In the rows, zero is written as 128.
Known rows, with every step that occurs
vomuros zuzuz: [124 104 153 151 103 108  82 123 123 105 137 195 129 138 117  87 135 148
 100  78 100]
mamu vomuros: [111 102  94 122 110 110  98 127 122  70 113 174 145 121 142 170 125 150
  90 144 120]
vomuros zuzuz zanuros: [165 115 142 150 129 144  34 130 158 157 145 195 138 159 122  94 132 110
  97  75 109]
babo melo puvir: [ 88 160 126 132 109 135 140  92 120   4 127 134  95 102  98  83 134  86
 136 136 157]
mamu vomuros melo puvir: [131 152 130 113 118 132 149 125  74  70 145 144 147 126 145 141 119 141
 127 121 126]
mamu vomuros zuzuz zanuros: [191 114 115 134 126 142   9 147 150 164 142 208 149 165 144 112 127 135
  93 109 115]
zuzuz zanuros: [129 112 115 142 135 143  68 117 171 114 124 158 140 135 121 150 125  85
  92  91 118]
babo melo puvir zuzuz zanuros: [110 172 107 126 140 138 140 120 111 120 146 105 109 128 105  59 139  71
 148 131 163]
puvir zuzuz zanuros melo: [ 88 152 120 135 138 115 131 144 133 167 130 107 126 121 116 170 144 119
 152 165 132]
puvir zuzuz: [ 56 113 114 134 120  77 185 126  87 114 125 114 128 112 113 100 140 139
 124 110 121]
mamu zanuros: [150 116 118 123 126 124  72 117  96 110  97 160 133 122 124 180 132 122
 103 116 134]
babo melo: [ 82 111 122 140 102 123 119  98 124  24 115 134 104  97  94 125 133 106
 126 157 139]
puvir melo zanuros mamu vomuros: [154 104  99 120 125 121 195 112 122 145 102 112 139 133 146 201 117 181
 115 187 107]
zanuros mamu vomuros zuzuz: [158 100 125 129 104 109  90 163 156 141 133 184 135 146 145 126 127 185
 112 149  89]
zorap melo: [ 75 102 130 117 101 112 196  73 134  12 129 136 126  96 115 168 132 151
 138  70 130]
babo melo zanuros mamu vomuros zuzuz: [189 111 114 128 105 123 109 138 137 158 100 152 127 140 130 121 131 173
 123 188 124]
puvir zuzuz vomuros melo zanuros: [131 116 129 118 146 135 158  98  72 205 107  88 151 140 129 117 125 135
 118 126 132]
zorap zuzuz: [ 88  87 127 119 118  86 145 101 130  67 144 112 118  95 122 126 128 151
 134  67 133]
puvir melo zanuros mamu: [123 105 133 140 131 124 238  89 133 143 102  90 127 124 119 180 122 157
 123 144  98]
melo puvir zuzuz zanuros fotulut: [134 129 147 155 143 134 112 177 168 132 126  94  99 114 123  63 126  65
 142 101 157]
zorap zuzuz zanuros fotulut: [160  71 157 148 136 129  58 162 208 111 131  92  99  98 128 109 116  92
 144  76 153]
puvir melo zanuros fotulut: [151  83 171 168 125 124 153 115 123 104  92  88 104 104 116 137 117 113
 123 116 137]
zorap zuzuz zanuros melo puvir: [120 180 137 115 142 133 122 119 155 103 155 104 107 109 124 139 136 108
 166 114 163]

Rows
[142 146 154 148 126 136  49 147 164 161 141 169 125 141 118 159 142 127
 137 142 116] -> vomuros zuzuz zanuros melo
[102 149 155 129 121 134 173 110  85  65 144 132 135 119 121 127 123 119
 131  88 118] -> vomuros melo puvir
[ 51 188 128 125 126  90 215 133  84 110 135  98 107 107 112 110 149 128
 166 149 146] -> zanuros melo puvir zuzuz
[126 150 131 122 149 140 216 160 143 190 153  78 136 138 130 120 126 119
 159 133 107] -> vomuros melo puvir zuzuz zanuros mamu
[ 59 183 123 109 142 129 132 131 123 131 144 115 100 126 125  75 140 111
 154 169 152] -> zanuros melo puvir zuzuz vomuros
[174 130 147 136 141 140 105 198 121 160 138  90 122 126 145  89 116  97
 154 134 151] -> mamu vomuros melo puvir zuzuz zanuros fotulut
[150 110 110 110 135 130 175 177 108 205 148  98 161 141 152 175 119 167
 146 178  97] -> puvir zuzuz zanuros mamu vomuros melo
[107 104 154 121 128 158  93 112 118 113 145 139 142 133 131 131 114 126
 117 120 103] -> zuzuz vomuros melo
[ 69 160 114 109 141 131 117 118 122 120 143 127 108 136 128  29 132  99
 125 116 147] -> melo puvir zuzuz vomuros
[168 104 115 122 124 122 149 103  64 154  90 120 173 129 143 201 118 160
  99 134 124] -> mamu vomuros melo zanuros
[143 150  81 106 141 130 154 168 158 170 132 119 136 141 153 127 126 133
 132 172 128] -> melo puvir zuzuz zanuros mamu vomuros
[113 196 118  96 151 141  91 137  99 170 132 114 101 134 131  96 141 112
 158 179 170] -> mamu zanuros melo puvir zuzuz vomuros
[124 111 134 145 128 119 193  55  76 115 106 115 133 124 112 156 126 140
 106 108 122] -> puvir melo zanuros
[121  97 118 139 128 117 188 109 181 152  70 104 137 119 122 184 126 139
 101 133 109] -> melo zanuros mamu
[105 167 111 111 141 132 194 102 114 109 156 109 124 126 121  88 139 104
 158  66 158] -> zorap melo puvir zuzuz zanuros
[151  83 155 166 130 146  47 169 210 104 106 126 110 111 124 127 115  67
 111 101 135] -> zuzuz zanuros fotulut
[171  82 175 150 135 157  87 139 155 147  84  91 122 116 132 127 108 101
 117 122 141] -> zuzuz vomuros melo zanuros fotulut
[112 188 134 134 139 149 105 123 161 100 132 134 118 122 119 163 136  82
 140 138 148] -> zuzuz zanuros melo puvir
[133 101 120 121 141 123  90 109 168 120 152 117 128 119 128 131 125 113
 126  63 138] -> zorap zuzuz zanuros
[148 163 107 111 147 138 145 148  73 174 159 118 151 148 145 107 127 120
 141 123 139] -> mamu vomuros melo puvir zuzuz zanuros
[154 104 123 131 101 104  47 141 109 117 136 209 141 148 141 109 131 173
 100 120 108] -> mamu vomuros zuzuz
[144 192 155 139 132 149  74 137 154 130 149 167 113 141 119 116 140 103
 146 126 138] -> vomuros zuzuz zanuros melo puvir
[154 106  82 118 115 127 154 124 150 120  71 110 132 115 132 187 124 153
 117 216 137] -> babo melo zanuros mamu vomuros
[108 152 110 126 148 133 187 156 178 169 138  94 121 135 127 109 131 104
 139 130 119] -> melo puvir zuzuz zanuros mamu
[181 106 120 112 105 116 161 119 142 150 110 155 140 141 147 154 130 209
 131 127 117] -> zorap melo zanuros mamu vomuros zuzuz
[101 158 117 107 125 101 202 142  28 129 154 107 140 126 139 100 131 154
 150 134 130] -> mamu vomuros melo puvir zuzuz
[145 103 137 122 140 157 160 115 168 188  96  90 143 136 135 170 113 142
 117 153 104] -> zuzuz vomuros melo zanuros mamu
[171 146 131 133 124 135  24 158 151 167 138 184 137 147 138 174 137 143
 131 171 123] -> mamu vomuros zuzuz zanuros melo
[111 156 152 113 134 164 109 107 118  86 157 139 127 137 132  92 116 105
 125 106 126] -> zuzuz vomuros melo puvir
[190 109 132 131 115 118 144 126 105 180 132 155 133 157 143 133 125 203
 120 158  93] -> puvir melo zanuros mamu vomuros zuzuz
[ 88 113 144 113 134 134 140 128  78 153 154 105 138 135 130  91 123 139
 137 132 111] -> puvir zuzuz vomuros melo
